Each row was made from one small tree. The marks that hang from a mark follow it in brackets, in alphabetical order. Every link used is in the known rows. Write each row's tree.
Known rows
D(H Q(E) Z(W)): [  7  18 -12  30 -39  34 -23  15  31 -20  16 -24  -9  16 -47  -9 -17  -2
 -10 -53 -14  30 -13  25   8 -12 -18  31  21 -20  15 -13]
E(Y Z(W)): [ -1  15   2  48 -16  51  31  -7  -4 -15  31  23  -4 -22 -19  19  21  44
  36 -23 -16  35  19  47   4 -13 -13  26  60  42  15  11]
Q(D W): [-12  32 -19  22 -20  41  11 -23  17  53  12  44 -15  -5 -24   7  -1  -6
   7 -27  -4  53   8  39  17 -12 -29  37  37   6  26  21]
W(Q(E(Y))): [-12   9  -9  45 -15  51  11  -1  11  18  18   8 -18 -39 -23  40  -1  42
  -3 -18  -3  53   8  39  21  22 -66  11  39  20  31   1]
A(P(F N)): [ -5   0   8  57 -33  45 -33 -35   7  11 -41 -21 -32 -28  32 -12  -6  52
 -13  -4 -18  53  29  38 -17 -25 -45  14  56 -11  -6 -18]
D(Y(E)): [-37  24   5  60 -38  44   4 -42 -11  -6 -27  12  -6  -7 -30  22  -6   2
  -5  -5 -15  34  -4  27   7  -4 -35  21  24  11  22  12]
F(E(Z) P): [  3 -10   6  70 -13  33  14   4 -36 -22  14  -9 -21 -13  14  48  31 -22
  43  -6 -24  15   1  30   9 -19 -25  39  33  42  26 -18]
A(P(F(E) N)): [  8 -10  21  71 -28  43 -31 -14  14   4 -42 -35 -35 -34  35  -3 -10  29
  -7  -3 -33  42  30  39 -15 -28 -30  18  43  -9  -5 -36]
E(A(P) Y(W(Q)) Z): [-72  10  -6  58 -18  10  25   7  10 -36  31  32 -32  -9 -11  29  33  31
  20 -16   8  78  14  37  38 -13 -41  34  74  -5  27 -41]
H(W): [ -3 -12  24  56 -28  69   7 -61  -6 -21   7  23 -10 -19 -18  28   7  25
   1  -8  11  63   4  29  19   6 -52  22  31  47  27  22]
H(E(A(P)) W(Q)): [-53 -26  45  45 -12  35 -19 -69  14 -28  25  35 -20 -27 -15  48  16  29
 -22   6  41  80 -10  37  35  14 -80  13  37  -1  44 -25]
Q(D(H) E(A Y) W): [ -1  49   0  -9 -16  10  18  45  48  45  46  43 -11   2 -43  10 -14  21
   3 -36  -5  60  12  20  -4  10 -61  19  16 -22  23  -4]
Q(D(H Y) E W): [ -2  35 -18   7 -40  18 -22  11  30  45   6  25 -20  10 -50   1 -27 -22
  -7 -41  -3  48  -3  34   0   4 -53  32  10 -38   5  -4]
A(P(F(E(Y Z)) N)): [ -2  -7  17  87 -23  32 -14  14  18 -13 -20 -19 -39 -39  37   2  16  55
  30 -11 -37  50  42  38 -19 -23 -27  18  48   0   1 -34]
H(E(Y Z) W(Q)): [-35 -29  26  91 -17  58   4 -51   5 -20  30  38 -27 -57 -22  54  36  52
  20  -8  25  82 -10  45  37  27 -73  11  37  38  46   6]
D(Y): [-31   7  10  50 -36  54  -3 -37  -4  -5  -6   5 -12 -17 -17  22  -7  -5
  -1  -7 -11  44   7  29   5  -7 -44  25  38  16   1   7]
N(P): [-10 -17 -13  49 -15  60  17 -39  -5  18   6  12 -24  -5   5  21  12  13
   1   2 -10  53  10  48  -2  -9 -46   5  40  42   3   5]
F(E(Z)): [  1  -5  13  73 -14  53  12 -12 -30 -29   9   0  -1 -27  -9  27  21  -9
  35 -15 -28  43   7  30   7 -18 -13  31  37  34  35  -9]
D(H(E) Q Y(W)): [-69  -4  31  80 -64  36 -21 -38  28 -16 -23  -4 -31 -11 -35  -1 -20 -38
 -28 -12   2  61 -29  20  25 -18 -54  47   9 -23 -15 -29]
W(Q(D(H))): [-28  10 -10  33 -13  48  -8 -42  14  44  21  11  -5 -37 -50  14 -17  -6
  -5 -41 -16  75 -48  29  19   0 -82   9  45 -15  25  19]
P(A): [ -9  18  11  59 -13  60   7 -38 -10 -21   4   0  -2 -29   5   4 -10  19
  -7 -23 -21  40  12  24  12 -40 -38  16  48  44  26 -12]
W(Q(E(A Z(D(Y))))): [-47  37 -30  39 -21   7 -20  25 -26 -30  34  -6  -1 -34 -50  60   9  15
  28 -17   6  29 -12  54   4  33 -28  12  50  -1  10 -24]
N(P(A F(E))): [ 17  -8  11  91  -4  58   6   0  14  -8  -6 -29 -39 -26  37  14  -3  25
  -5  -1 -43  27  38  47  -6 -38 -27  -9  38  45 -16 -46]
Y(E(A(P(N)) Z) W): [-47  23 -13  64 -45  -2  -1 -12 -27 -38 -39  14 -20  20   5 -10  22  37
  18 -12  -1  54   9  29  13 -31  -8  34  47 -14  30 -41]
H(E(A(P(N))) W): [-27 -24  50  45 -34  31 -31 -63   9 -25 -12  20 -22 -18  17  11   6  46
 -14   8  32  72  10  29   8  -1 -66  13  23   2  26 -22]
Y(W(Q(D E))): [-16  28 -33  52 -36  29   1 -16   0  35 -17  18 -34  -1 -34  23  -7  -3
  -1 -32   6  51 -18  44  49   4 -48  41  34  -6  17  -6]
E(A Y Z): [-32  22  18  47 -11  35  35   9 -11 -29  44  30   1 -20 -14  32  31  40
  37  -9 -14  59  24  16  -1  -2 -38  17  52  34  27   1]
W(Q(D(Y) E(A))): [-44  39 -13  16 -28  10 -13   9   4  21  13  19 -16   3 -45  47  -8  -2
   1 -19   7  40  -8  30  21  26 -65   9  30 -27   7  -8]
Y(E W): [-21  22  -1  78 -40  46  27 -46 -16  -6 -37  16 -17  -2 -22   7  -2  10
  -5  -9 -11  46  -7  31  32 -22 -18  40  31  23  30  -2]
N(P(F(E))): [ 16 -21   9  81 -12  60  10  -8  11  15 -11 -19 -40 -21  20  28   7  13
   3  13 -36  36  29  51 -13 -11 -31   0  33  33 -19 -21]
Q(E(Z)): [ 10  14  -8  50 -22  43  -2  -8 -40 -23   2  12  -2  -7 -16  23  21  21
  25 -20  -5  45  11  31   0   1 -30  32  34  28  39  -5]
P(A F(E) N): [ 23   6  22  92 -25  57 -20   0   0  -8 -39 -55 -27 -51  38 -10 -22  40
  -4 -12 -50  23  35  31  -8 -41 -19  -5  42  26  -7 -43]
Y(E): [-16  21   5  58 -21  54  18 -50 -17   2 -18  16   3 -17 -24  18   1  19
  -2 -10 -19  43  -7  27   9 -11 -34  22  29  27  44  19]
E(A Z(D)): [-29  36  -5  41 -10  29  11  -5 -31 -32  42   8  16 -41 -29  35  19  20
  40 -16 -11  41  -5  41  -8  -2 -14  27  58  32  22   0]
Y(W): [-15   7   5  69 -39  55  19 -39  -9  -6 -17  10 -23 -10 -10   5  -3  -2
   1 -10  -8  55   6  32  31 -24 -28  46  44  27  11  -5]
A(P): [-25   2  11  37 -18  46  -1 -54   2  -8   0  18  -9 -11   0   9   2   9
 -11 -14  -5  60   9  32   7 -25 -49  37  49   9  29  -3]

Which tree is each row?
[-10  -4  10  31 -20  41  -1 -13 -10 -24  26  16  -7 -12 -35  55  10  39
  -8  -3  27  60   3  30  29  39 -65   0  33  22  38  -8] => H(W(Q(E(A))))
[-12  25  14  30  -9  32  39  17  -5 -27  51  26   6 -15 -22  27  26  49
  39 -13 -12  34  26  36  -1  -7 -12  16  63  34  14  -2] => E(A Y Z(W))
[  3  -1   0  85 -19  23   9  38 -10 -24   6 -30 -36 -33  51  17  14  30
  44 -22 -38   7  25  27   3 -42 -28  14  35  50  13 -40] => F(E(Y Z) P(A N))
[ -9  -3  10  58 -22  10  19  54 -15 -14  21 -14 -27 -18  32  40  30  26
  53   1 -28  16  25  19  -6  -9 -33  13  35  31   8 -29] => F(E(A Y Z) P(N))
[ -1   7   5  39 -38  45 -20 -15  28 -22  15 -21 -24   1 -46  -7 -26 -13
  -1 -42 -24  37 -11  37   6 -23 -27  22  42 -22  -7  -7] => D(H Y Z(W))
[-28  21 -32  47 -28  22 -38   7 -13 -17  26 -21  -1 -50 -65  35  -9   2
  16 -37  -8  47 -39  57  -4  25 -48  15  41 -16  10 -18] => W(Q(E(Z(D(H Y)))))
[ -5  46 -26  54 -14  30  14 -26 -30 -18   9   7  18 -35 -47  25   8  34
  35 -27 -19   7 -21  69  -3  -9  21  32  50  38  28  17] => Y(E(Z(D W)))
[  2  33 -15  66 -33  20  10  20   6 -21  20   3 -17 -39 -42   9  -6  27
  29 -41 -15  55 -15  48   3   0 -32  48  30  15  10 -16] => Q(E(Y(W) Z(D(H))))
[-48  21  36  43 -25  11 -23 -24  -2  -9  22  32  -5 -13 -43  20   1 -17
  21 -22  -4  65 -32  15  -2  -2 -72  22  19 -35   9 -10] => Q(D(H(E(A Z)) Y))
[-33  34 -12   8 -30  21   7  40  14   3  25  18   2  16 -25  23  11   4
 -10  -9  12  36  31  19   7   6 -14  27  27   3  27 -22] => D(Q(E(A) W))
[  8  16  10  80 -27  60 -24 -19  -5  -1 -36 -40 -24 -45  36 -18 -18  62
 -10 -13 -35  34  33  31 -11 -38 -35  -8  54  25  -8 -25] => P(A F N)
[ 12   2  33  64 -26  46  -9  16  -4   2 -22 -40 -19 -38  21  12  -6  35
   6  11 -38  32  34  24 -17  -8 -23  -5  41   8 -11 -32] => P(F(E(A)) N)
[  0  -6 -13  41 -17  55 -15 -22  22   0  30 -26 -20 -25 -51   5 -14   3
  -5 -47 -20  52 -30  47  27 -12 -36   8  63 -16  21  -7] => D(H Z(W(Q)))
[ 10 -18  -8  70 -29  29  -6  13 -37  -7 -12 -30 -28 -19  31  26  24  -2
  46  -7 -26  13   6  30  -1 -20 -22  25  34  32  13 -21] => F(E(Z) P(N))
[-25  27  15  51 -28  19 -19 -17   1  -4 -43 -10 -16 -10  16  -2  -2  67
 -13   6 -18  42  24  27 -21 -16 -36   1  47 -20  12 -24] => Y(E(A(P(F N))))
[  4   4  -2  77  -7  59   3 -19   7  -1  -5 -14 -35 -18  33   6   1  46
 -12  -3 -29  40  34  48  -8 -34 -42 -13  52  44 -17 -28] => N(P(A F))
[ 27  25   2  77 -12  40  -2   9 -11 -22  14 -30  -6 -58 -20  29   5  27
  39 -17 -41  -1   7  75 -14 -13  27  30  59  33 -15 -14] => P(F(E(Z(D W))))
[-37  33 -18  27 -30  26 -10 -33  20  37   0  11  -5 -12 -79  16 -28  -3
  -9 -40 -17  32 -54  48  19   3 -48   7  35 -36   6  13] => Z(W(Q(D(H Y(E)))))
[-32  38 -33  47 -28   2   9  19 -25  -1  10  30 -22  15 -38  33  21   8
  29 -30  10  54  -9  35  42   8 -35  33  45 -10  24 -26] => Y(W(Q(D E(A Z))))
[ 13  40 -28  13 -24  28   1   0  14  53   3  40 -17   9 -29  12  -5   1
   4 -31   5  39  15  41  14   1 -31  39  23  -2  30   8] => Q(D E W)
[-27  -9  57  71 -18  39  19 -29   1 -48  39  50 -13 -32 -13  47  37  54
  29   5  22  73  13  24  15  18 -61  17  24  42  39   0] => H(E(A Y Z) W)
[  9  39 -44  35 -17  23  -5  18 -16   0  26  14  -2 -27 -32  25  11  17
  30 -28   2  31  12  66  -3   6   7  43  41  25  33  -9] => Q(E(Z(D)) W)
[-24  37 -45  57  -9  32   7 -27 -27  -6  19   0  14 -51 -61  38  11  37
  28 -29 -13  14 -37  80  15   4   9  16  65  26  35   9] => Y(E(Z(D W(Q))))
[-66   9 -16 102 -40  26 -19 -38 -13 -17  -5   0 -37 -58 -38  37   5 -11
  18 -11   9  47 -34  74  40   4 -25  43  50   2   0 -28] => H(E(Z(D(Y(W(Q))))))
[ 17  -3   1  37 -23  10   4  43 -36 -22  14 -29 -15  -1  20  32  23  13
  50   0 -20 -13  16  40  -4 -19   5  15  48  25  -3 -39] => F(E(A Z(W)) P(N))
[-11  26  -3  -7 -16  10  -4  16  14  -3  19  31 -11  22  -7  17   5  14
 -13 -10  16  48  42  37   4  -5 -28  34  39 -15  39 -39] => Q(E(A(P)) W)
[-21  26 -11  27 -25   4  -6 -10 -25 -28 -14   9   7  14  -5  -4  19  56
  22 -15  -6  26  11  43 -10 -26   4  13  57  -9  31 -26] => Y(E(A(P(N)) Z(W)))
[ 30 -14 -12  56 -28  25  -2  20 -35  -8  -6 -33 -23 -10  23  22  19   7
  46 -11 -25 -12   8  51  -2 -26   4  25  44  33  -2 -24] => F(E(Z(W)) P(N))
[  5   5  21  77 -25  36 -12  31 -26 -23 -13 -35 -13 -32  20  13  19  39
  34   4 -38  35  33  26 -20 -11 -10  -3  49  10  -2 -36] => P(F(E(A Z)) N)
[-13   5  24  57 -11  37  19  10 -30 -42  27   4   8 -17 -12  35  25  -3
  38  -6 -25  42  14  19   3 -11 -13  21  40  30  33 -23] => F(E(A Z))
[  4   8  40  69 -26  43   8  35  24   6  -9 -29 -27 -50  23  14  -6  58
  12   9 -43  34  45  22 -19  -4 -33  -7  40  14 -15 -25] => P(F(E(A Y)) N)
[-18  34  -9  18 -27  15   3  35 -22 -41  29   8  19  23 -32  26  27  22
  22 -18   2  15  14  26  -1   2   3  26  40  14  16 -21] => D(Q(E(A Z(W))))
[-19  12  21  39 -26  28 -26 -12   7  -3 -21 -17 -23 -17  31  -4  -1  56
 -10   5 -14  52  37  27 -21 -18 -46   4  60 -17  -6 -31] => E(A(P(F N)))
[  6   3  18  68  -9  38  14  -1 -11 -23  10 -22 -24 -21  31  32  -4 -14
   7 -14 -32   1  10  26  17 -45 -34  25  29  50  19 -35] => F(E P(A))
[-36  49 -34  39  -4  16  15  -2 -28 -20  37   4  21 -40 -64  46  16  41
  31 -19  -9  13 -29  69  11  12  10   9  69  21  33  -4] => Y(E(A Z(D W(Q))))
[ 12   1  22  92 -16  55   1   0 -20 -24  -5 -18 -16 -36   4  26  19  17
  29  -5 -41  41  21  33  -5 -15 -13  23  46  27  11 -19] => P(F(E(Z)))
[  3 -19  -4  52 -23  48 -22 -21 -21 -35  25   7  -5 -22 -50  36  17  32
  10 -30  14  79 -27  34  19  31 -72   6  31  11  45  -7] => D(H(W(Q(E(Z)))))
[  5 -11  22  63  -7  45  17  13   8   1   9 -15 -30 -11  17  37  12  19
   4  22 -32  34  35  41 -16  -4 -30 -10  37  26 -20 -34] => N(P(F(E(A))))
[-23 -21  25  67 -17  57 -29 -76  17  -2  29   0 -10 -89 -55  40 -15  21
 -15 -17  18  75 -60  58  21  27 -81  10  28  14  27   7] => Z(D(H(E W(Q))))
[-23  25 -15  21  -2  24  -4   4 -13 -20  68 -14  24 -56 -66  31   3  24
  26 -30 -13  37 -38  63   0   7 -19   4  76   2  11 -14] => E(A Z(D(H) W(Q)))
[-23  12   8  54 -26  20 -27   2 -16 -27 -14 -10 -19 -13  29  -2  23  60
  18  -2 -13  55  37  28 -23 -20 -32   7  68 -15   3 -36] => E(A(P(F N)) Z)
[  0   5  -8  57 -27  38 -11 -13 -21   1 -16 -32 -28 -21  46   3  -6  26
   3 -16 -20  11  13  25   5 -44 -47  10  43  40   6 -23] => F(P(A N))
[-35  42 -21  30 -10   9  17  33   0  13  44  39  -9 -13 -36  49  24  40
  37 -32   1  55   0  28  19  26 -61  11  42  -1  35  -1] => W(Q(D E(A Y Z)))
[ 14  -6   3  70 -23  35  -7   7 -15  -7 -17 -45 -30 -27  49  12 -11   6
   9 -13 -34  -1  14  29   7 -46 -30  12  29  42   6 -41] => F(E P(A N))
[-48  30   6  41 -11   9  11 -23 -26 -45   8  35  11  11 -16  21  30  27
  18 -11  -5  54   6  22   0 -19 -25  27  45   1  56 -18] => Y(E(A(P) Z))
[-33  23  -7  52 -29  33 -21 -19 -12 -28  25 -10   5 -48 -49  16  -7  -8
  28 -33 -21  50 -32  43 -16  -3 -36  28  42   2  -3   1] => E(Z(D(H Y)))
[ -3  11  -5  75  -1  23  10  31  -8 -19  32 -19 -20 -35   3  46  25  25
  42   7 -33  24  19  63 -27   1  -3   0  47  34 -22 -33] => N(P(F(E(A Z(D)))))
